Known rows, with every step that occurs:
dedoz zoko tusumit leso: [ 0.51 -0.39  0.70  0.56 -0.18 -0.75 -0.46  0.74  1.22  1.68 -0.87  0.45
 -1.36 -1.68 -0.18 -0.27 -0.47 -0.39 -2.36  0.16 -1.34]
dedoz zoko tusumit: [ 0.92 -0.48 -0.43  0.12 -0.01 -0.07  0.51  0.64  0.38  1.13  0.87  0.42
  0.54  0.55 -0.42 -0.20 -1.96  0.48 -1.89  0.66  0.80]
tusumit leso febe kere: [-1.53 -0.07  1.97  0.59  1.33 -0.48 -0.42  1.35  2.04 -0.09 -0.51  0.31
 -0.19 -0.30  0.70 -0.60 -0.18 -0.44 -2.68 -0.24  0.13]
leso febe zisaz dedoz kere tusumit: [-0.13 -1.41 -0.30  0.63  0.65 -0.84 -0.70  1.44  1.19  0.64 -0.09  0.62
  0.00 -0.01 -2.17 -0.70 -1.59  0.02 -5.37  0.99 -1.10]
zoko tusumit: [ 0.26 -0.57 -1.27 -0.05 -0.58 -0.09  0.72  0.50  0.46  1.47  0.89 -0.09
 -0.33 -0.71 -2.37 -0.41 -0.89  0.01 -1.69  0.07  0.57]
tusumit kere: [-1.23  0.02  0.37  0.02  0.93 -0.01  0.40  0.57 -1.46 -0.59  0.47  0.42
 -2.02  0.20  0.65 -0.35 -1.23  0.29  1.35  0.84  1.01]
febe kere dedoz zisaz: [-1.18 -0.74  2.49  0.28 -0.64 -0.79 -0.39  1.31  1.80 -0.54  0.13  0.05
  0.71 -0.28  1.29 -0.36 -0.79 -0.21 -6.34  1.54  0.89]
zoko tusumit leso febe: [ 0.40 -0.43  1.95  0.52  0.56 -1.04 -0.61  1.82  0.58  1.28 -0.62 -0.21
 -1.59 -1.71 -0.66 -0.62  0.30 -0.91 -1.77  0.31 -0.46]
dedoz kere: [-0.89 -0.49  1.18  0.29  0.77 -0.39 -0.11  0.30 -0.97 -0.17  0.40  0.92
 -0.13  0.40 -1.69 -0.04 -1.23  0.19 -1.24  1.20 -1.34]
tusumit leso febe kere dedoz zoko: [ 0.47 -0.05  3.74  0.86  1.47 -1.17 -0.76  0.93  1.89 -0.18 -0.44  1.30
  1.26  1.24  4.06  0.02 -1.75  0.39 -2.74  1.52 -0.34]
zisaz dedoz zoko tusumit leso: [ 0.43 -0.47  0.21  0.67  0.05 -1.11 -0.42  0.76  1.54  1.78 -1.15  0.56
 -1.12 -1.76 -0.20 -0.21 -0.62 -0.29 -3.15  0.34 -1.37]
leso febe: [ 0.39 -0.12  1.86  0.19  0.95 -0.48 -0.41  1.36 -0.35 -0.01  0.02 -0.29
 -0.23  0.08  0.38 -0.33  0.10 -0.42 -0.09  0.45  0.59]
zoko tusumit kere dedoz zisaz: [-0.80 -0.94  2.14  0.17 -0.75 -0.93 -0.07  1.67  0.39 -0.08  0.56  0.00
 -0.73 -0.72  0.58 -0.53 -1.40 -0.19 -5.28  2.18  1.27]
leso febe zisaz: [-0.11  0.05  1.17  0.06  0.46  0.11 -1.36  1.83  1.32 -0.77  1.18 -0.49
  0.42  0.23 -0.18 -0.78  0.47 -0.61 -4.86 -0.50  0.76]
kere tusumit leso febe zisaz: [ 0.04 -0.28  1.32  0.38  0.24 -0.26 -1.80  2.11  2.10 -0.08  0.33 -0.42
 -0.56 -0.96 -0.39 -1.02  0.68 -0.94 -6.05 -0.61 -0.25]
febe zisaz dedoz zoko tusumit: [ 0.69 -0.52 -1.23  0.23  0.19 -0.42  0.12  0.98  1.32  1.11  0.92  0.50
  1.05  0.55 -0.60 -0.24 -2.05  0.49 -4.52  0.60  0.81]
leso febe kere: [-1.46 -0.05  1.48  0.33  1.41 -0.10 -0.04  1.16  1.57 -0.54  0.22  0.24
  0.63  0.70  0.65 -0.48 -0.59 -0.08 -2.19 -0.09  0.99]
febe zisaz: [-0.40  0.13 -0.13 -0.06 -0.21  0.45 -1.13  0.88  1.48 -0.76  1.18 -0.27
  0.62  0.13 -0.43 -0.54  0.40 -0.32 -4.87 -0.81  0.39]
dedoz zisaz febe: [ 0.87 -0.31  1.01  0.08  0.01 -0.31 -0.47  1.46  0.49 -0.46 -0.62 -0.82
  0.54  0.34  0.28  0.24  0.20 -0.96 -4.16  1.14  1.25]

Rows:
[ 0.31 -0.82  2.50  0.77  0.88 -1.13 -1.01  1.90  0.48  0.90 -1.10  0.12
 -1.59 -1.35 -0.51 -0.69 -0.04 -0.86 -2.21  0.67 -1.33]
dedoz kere tusumit leso febe
[ 0.72 -0.60  1.68  0.26  0.18 -0.99 -0.26  1.88  0.86  0.10 -0.20 -0.44
 -0.02  0.12  0.41 -0.01 -0.67 -0.85 -5.16  2.07  1.42]
zoko tusumit kere dedoz zisaz febe
[-1.07 -0.80  3.47  0.52 -0.35 -1.17 -0.80  1.90  1.97 -0.22 -0.38  0.03
  0.03 -0.89  1.46 -0.50 -0.45 -0.63 -6.79  1.60  0.43]
tusumit leso febe kere dedoz zisaz
[-1.17 -0.65  0.98  0.69  1.36 -1.30 -1.04  1.36  0.74  0.12 -0.07  0.95
 -0.02 -0.27 -1.70 -0.22 -1.01 -0.16 -5.40  1.23 -1.87]
tusumit leso febe zisaz dedoz kere
[-1.08 -0.38 -0.55 -0.01  0.53 -0.09  0.90  0.90 -1.10  0.47  1.09  0.36
 -2.18 -0.29 -1.01 -0.62 -1.90  0.27  0.08  0.93  1.44]
zoko tusumit kere
[-0.56 -0.50  3.02  0.79  0.80 -1.66 -0.34  1.20  2.93  0.93 -0.07  0.76
  0.27 -0.70  1.18 -0.52 -0.77 -0.25 -4.25  1.16 -0.53]
zoko tusumit leso febe kere dedoz
[ 0.67 -0.47  1.43  0.71 -0.15 -1.22 -0.53  0.79  1.69  1.82 -0.88  0.67
 -1.18 -1.83  0.30 -0.26 -0.59 -0.38 -3.03  0.60 -1.55]
kere dedoz zoko tusumit leso
[-1.05 -0.84  0.57  0.68  1.15 -1.32 -0.82  1.53  0.84  0.59  0.23  0.94
 -0.10 -0.53 -2.55 -0.37 -1.34 -0.15 -6.02  1.26 -1.63]
zoko tusumit leso febe zisaz dedoz kere
[-0.59 -0.31  0.06  0.09  0.90 -0.08  0.77  0.99 -1.14  0.17  1.07  0.71
 -1.59  0.60  0.27 -0.50 -2.61  0.60  0.05  1.28  1.60]
dedoz zoko tusumit kere
[-0.34 -0.49  1.66  0.38  0.46 -1.35  0.34  0.73  0.61  0.77  0.75  0.82
 -1.04 -0.46  0.73 -0.40 -1.64  0.23 -1.66  1.91  0.26]
zoko tusumit kere dedoz
[-0.10 -0.70  0.58  0.82  0.20 -0.73 -0.84  0.95  2.72  1.16 -1.90  0.20
 -1.37 -1.79 -0.25 -0.47  0.22 -0.87 -3.92 -0.27 -1.58]
zisaz febe kere tusumit leso
[-0.03 -1.33 -0.13  0.45  0.13 -0.32 -0.16  0.65  0.31  0.65 -0.13  0.65
 -0.43 -0.04 -2.18 -0.54 -1.56  0.12 -2.70  0.87 -1.32]
dedoz kere tusumit
[-0.16 -0.53 -0.74  0.59  0.69 -1.25 -1.27  1.63  2.55  0.51 -0.57  0.05
  0.33 -0.84 -0.33 -0.42 -0.04 -0.38 -6.41  0.06 -0.45]
kere tusumit leso febe zisaz dedoz
[-0.40 -1.02  0.11  0.49  0.57 -0.11 -0.11  1.27  2.04  0.49 -0.23  0.16
  0.08  0.14 -0.49 -0.85 -1.12 -0.07 -3.37 -0.04  0.38]
leso febe kere tusumit
[-0.07 -0.13  1.21  0.29  0.17 -0.25 -1.54  2.15  1.98  0.17  0.78 -0.42
 -0.51 -1.03 -0.95 -0.98  0.59 -0.94 -6.05 -0.59  0.11]
zoko tusumit leso febe zisaz
[-0.28 -0.47  1.75  0.50  0.47 -0.35 -1.83  2.22  1.78 -0.10  0.46 -0.08
 -0.61 -0.83 -1.03 -1.05  0.24 -0.91 -6.48 -0.24 -0.73]
dedoz kere tusumit leso febe zisaz
